Each row comes from the steps of one path. Every step used is in the known rows, and no mark comes twice. Write the path behind each row, first mark first.
Known rows
k, n, e: [-0.02 -0.02 -0.15  0.49  0.18 -0.25 -0.03 -0.02  0.23  0.11  0.03 -0.15
 -0.06 -0.01 -0.15  0.22 -0.07 -0.02 -0.40 -0.11 -0.16  0.25]
k, n: [-0.15 -0.02 -0.12  0.30  0.19 -0.31  0.16 -0.01  0.25 -0.26  0.07 -0.18
 -0.07  0.01 -0.11  0.21 -0.05  0.00 -0.39 -0.09 -0.17  0.13]
k, n, e, g: [-0.05 -0.03 -0.16  0.45  0.19 -0.18 -0.40 -0.02  0.21  0.06  0.06 -0.18
  0.12  0.13 -0.01  0.08 -0.09  0.03 -0.39 -0.11 -0.04  0.26]
e, g: [-0.22 -0.18 -0.03  0.25  0.31 -0.25 -0.27 -0.01  0.49 -0.18 -0.06 -0.10
  0.43  0.20  0.07 -0.07  0.05  0.01 -0.39  0.04 -0.02  0.14]
h, k, n, e, a, g: [-0.09  0.14 -0.02  0.32  0.21 -0.28  0.30  0.09  0.47  0.09  0.29 -0.25
 -0.45  0.14 -0.01 -0.01 -0.04  0.16 -0.33 -0.23 -0.02 -0.04]
h, k: [-0.20 -0.06  0.08  0.25  0.32 -0.33  0.13  0.14  0.72 -0.22 -0.10 -0.07
 -0.28  0.07 -0.06  0.06 -0.01 -0.01 -0.33  0.03 -0.11  0.19]
a, e, k: [-0.01 -0.43 -0.14  0.40  0.31 -0.29 -0.05  0.00  0.29  0.19 -0.12 -0.06
  0.37  0.12  0.20  0.02  0.01 -0.14 -0.37 -0.01  0.03  0.11]
a, g, e, k, h: [-0.11 -0.09 -0.19  0.04  0.31 -0.08  0.52 -0.11  0.01 -0.33 -0.11  0.24
  0.33  0.22  0.32 -0.27 -0.06  0.14 -0.33  0.09 -0.07 -0.01]
h, k, n, e, a: [-0.08  0.10  0.06  0.37  0.22 -0.23 -0.11  0.14  0.62  0.01  0.32 -0.16
 -0.46 -0.04 -0.02  0.21  0.00 -0.06 -0.34 -0.19  0.01  0.06]
a, n, k: [-0.19 -0.30  0.08  0.27  0.21 -0.41 -0.19 -0.05  0.36 -0.21 -0.02 -0.37
  0.17 -0.02 -0.15  0.09 -0.06  0.21 -0.41 -0.03 -0.11  0.26]
k, n, e, g, a: [-0.06 -0.08  0.00  0.27  0.22 -0.05 -0.32  0.05  0.27  0.03  0.07 -0.17
 -0.12  0.34 -0.01  0.01  0.02  0.20 -0.35 -0.15 -0.10  0.08]
n, e, a: [-0.05 -0.21  0.05  0.40  0.29 -0.20 -0.26 -0.01  0.63  0.17  0.17 -0.07
  0.34  0.00  0.01  0.08  0.20 -0.13 -0.41 -0.05  0.03  0.04]
a, g: [-0.19 -0.14 -0.13  0.23  0.26 -0.38  0.47 -0.06  0.35 -0.06 -0.12 -0.17
  0.24  0.25 -0.03 -0.13  0.02  0.18 -0.39  0.00 -0.15  0.04]
h, k, n, e: [-0.07  0.10 -0.02  0.46  0.20 -0.26 -0.01  0.14  0.46  0.03  0.03 -0.15
 -0.57 -0.01 -0.14  0.20 -0.15  0.03 -0.33 -0.11 -0.15  0.29]
n, k, h: [-0.27 -0.11  0.14  0.12  0.29 -0.33  0.06 -0.29  0.64 -0.38 -0.06  0.03
  0.18 -0.09 -0.06  0.05 -0.06 -0.04 -0.42  0.15 -0.13  0.27]
k, n, e, a: [-0.04 -0.03 -0.04  0.42  0.19 -0.20 -0.15  0.00  0.39  0.08  0.33 -0.16
  0.04 -0.05 -0.04  0.24  0.08 -0.09 -0.42 -0.18  0.01  0.03]
e, k: [-0.22 -0.20 -0.13  0.25  0.30 -0.27 -0.13  0.00  0.42 -0.15 -0.12 -0.11
  0.41  0.07  0.02  0.10  0.02 -0.05 -0.38  0.01  0.04  0.13]
h, k, n, e, g, a: [-0.09  0.06  0.10  0.24  0.25 -0.07 -0.26  0.19  0.49 -0.04  0.06 -0.16
 -0.61  0.37 -0.03  0.02 -0.06  0.26 -0.30 -0.18 -0.06  0.12]
h, k, n, e, g: [-0.09  0.11 -0.04  0.41  0.21 -0.21 -0.34  0.11  0.45  0.01  0.04 -0.18
 -0.39  0.15 -0.01  0.07 -0.18  0.06 -0.33 -0.13 -0.02  0.29]
a, n, k, h: [-0.26 -0.24  0.23  0.11  0.22 -0.37  0.04 -0.09  0.34 -0.30  0.05  0.02
  0.12 -0.07 -0.12  0.01 -0.10  0.22 -0.44  0.11 -0.13  0.29]
g, e: [-0.01 -0.17 -0.11  0.30  0.28 -0.10  0.12 -0.03  0.26 -0.33 -0.12 -0.02
  0.22  0.11  0.17  0.01  0.08 -0.10 -0.33  0.03 -0.17  0.11]
g, e, n: [ 0.00 -0.18 -0.38  0.24  0.21 -0.06  0.24 -0.11  0.16 -0.34 -0.05 -0.03
  0.38  0.07  0.27  0.05  0.07 -0.09 -0.35 -0.05  0.00  0.03]
g, e, a, n, k, h: [-0.11 -0.23  0.24  0.05  0.23 -0.12 -0.04 -0.12  0.26 -0.50  0.32  0.08
  0.23 -0.06  0.22 -0.06  0.07  0.12 -0.38  0.02 -0.03  0.02]
a, g, e, n, k, h: [-0.13 -0.08 -0.28  0.02  0.23 -0.14  0.63 -0.42  0.15 -0.51 -0.04 -0.03
  0.31  0.13  0.28 -0.20 -0.10  0.14 -0.36  0.00 -0.04  0.04]
n, e, g: [-0.09 -0.18 -0.08  0.43  0.28 -0.19 -0.48 -0.01  0.49  0.17 -0.09 -0.09
  0.43  0.18  0.03 -0.06  0.02  0.00 -0.41  0.03 -0.01  0.28]

Which path is each row?
[-0.26 -0.13 -0.13  0.07  0.23 -0.30  0.19 -0.35  0.53 -0.40  0.01  0.01
  0.34 -0.11  0.01  0.10 -0.08 -0.04 -0.44  0.07  0.02  0.20]
e, n, k, h
[-0.03 -0.37  0.19  0.27  0.24 -0.14 -0.09  0.26  0.21  0.26 -0.02 -0.05
 -0.06  0.25 -0.17 -0.02  0.16  0.38 -0.41 -0.05 -0.16  0.13]
g, a, n, e
[-0.22 -0.18 -0.23  0.22  0.22 -0.32 -0.04 -0.32  0.56 -0.32 -0.04 -0.40
  0.39 -0.05  0.00  0.19 -0.02 -0.04 -0.43 -0.07  0.06  0.19]
e, n, k
[-0.01 -0.17 -0.01  0.23  0.31 -0.05  0.02 -0.02  0.43 -0.36  0.17 -0.03
  0.33  0.07  0.28  0.02  0.24 -0.16 -0.34 -0.05  0.00 -0.13]
g, e, a
[-0.25 -0.30  0.37 -0.07  0.27 -0.23  0.11 -0.01  0.38 -0.32  0.06  0.05
 -0.11  0.14 -0.14 -0.05  0.04  0.40 -0.40  0.08 -0.19  0.14]
g, a, n, k, h
[ 0.02 -0.50 -0.16  0.19  0.25 -0.14  0.35 -0.01  0.30  0.14 -0.02 -0.04
  0.14  0.31  0.19 -0.02  0.19  0.03 -0.36 -0.12 -0.01 -0.11]
g, a, e, n
[-0.18  0.10  0.01  0.28  0.22 -0.33  0.20  0.15  0.47 -0.31  0.04 -0.16
 -0.58  0.03 -0.10  0.19 -0.12  0.04 -0.32 -0.09 -0.15  0.15]
h, k, n
[-0.04 -0.28  0.13  0.21  0.22 -0.16 -0.27 -0.07  0.29 -0.43  0.27 -0.32
  0.26  0.02  0.19  0.03  0.11  0.10 -0.35 -0.14  0.00 -0.01]
g, e, a, n, k
[-0.04  0.03 -0.37  0.23  0.20 -0.12  0.39 -0.05 -0.21 -0.34 -0.02 -0.24
  0.07  0.26  0.26 -0.05 -0.14  0.17 -0.31 -0.18 -0.07 -0.05]
a, g, e, k, n
[-0.06 -0.44  0.12  0.06  0.36 -0.09  0.24  0.03  0.30  0.08 -0.05  0.35
  0.10  0.26  0.22 -0.13  0.09  0.06 -0.37  0.08 -0.05 -0.03]
g, a, e, k, h
[-0.11 -0.32  0.20  0.08  0.28 -0.05 -0.08  0.22  0.12  0.16  0.03  0.34
  0.07  0.18 -0.07 -0.08  0.05  0.39 -0.39  0.05 -0.04  0.12]
g, a, n, e, k, h
[-0.07 -0.18 -0.16  0.42  0.31 -0.19 -0.36 -0.02  0.40  0.18 -0.15 -0.08
  0.39  0.03  0.00  0.10 -0.03 -0.05 -0.41  0.00  0.04  0.26]
n, e, k
[-0.09 -0.44  0.02  0.02  0.26 -0.16  0.34 -0.29  0.44 -0.12  0.02  0.05
  0.07  0.16  0.18 -0.04  0.04  0.04 -0.40 -0.01 -0.02  0.01]
g, a, e, n, k, h
[-0.10 -0.12 -0.21  0.08  0.24 -0.07  0.22 -0.38  0.29 -0.61 -0.03  0.05
  0.32 -0.06  0.25  0.03 -0.05 -0.10 -0.37  0.06 -0.01  0.15]
g, e, n, k, h
[-0.13 -0.15 -0.04  0.28  0.32 -0.17 -0.12 -0.06  0.39  0.13 -0.09  0.32
  0.35 -0.05  0.02  0.03 -0.05 -0.05 -0.42  0.13  0.01  0.28]
n, e, k, h
[-0.20 -0.15 -0.02  0.12  0.29 -0.32  0.34 -0.04  0.51 -0.07  0.17 -0.17
  0.35  0.22  0.07 -0.14  0.18  0.12 -0.40 -0.07 -0.01 -0.21]
e, a, g
[-0.09 -0.38 -0.14  0.20  0.22 -0.29  0.28 -0.38  0.39 -0.06  0.00  0.05
  0.29 -0.05  0.19  0.02 -0.08 -0.13 -0.42  0.05  0.01  0.18]
a, e, n, k, h
[-0.05 -0.32 -0.07  0.42  0.23 -0.24 -0.39  0.19  0.11  0.29 -0.04 -0.06
  0.33  0.03 -0.07  0.07 -0.06  0.19 -0.42 -0.06  0.04  0.27]
a, n, e, k
[-0.07 -0.33  0.00  0.41  0.20 -0.23 -0.52  0.18  0.17  0.27  0.03 -0.07
  0.36  0.18 -0.02 -0.11  0.00  0.23 -0.42 -0.01 -0.02  0.27]
a, n, e, g
[ 0.01 -0.29  0.08  0.22  0.22 -0.08 -0.03  0.17  0.13 -0.26  0.27 -0.02
  0.29  0.09  0.22 -0.03  0.19  0.09 -0.35 -0.10 -0.03 -0.12]
g, e, a, n
[-0.20 -0.03 -0.22  0.25  0.23 -0.28 -0.04  0.00  0.17 -0.24  0.04 -0.19
  0.10  0.00 -0.01  0.24 -0.11 -0.01 -0.39 -0.11  0.02  0.12]
e, k, n
[-0.08 -0.23  0.09  0.25  0.32 -0.04 -0.41  0.05  0.51  0.11 -0.09 -0.08
  0.19  0.37  0.01 -0.12  0.17  0.18 -0.37 -0.04 -0.06  0.11]
n, e, g, a
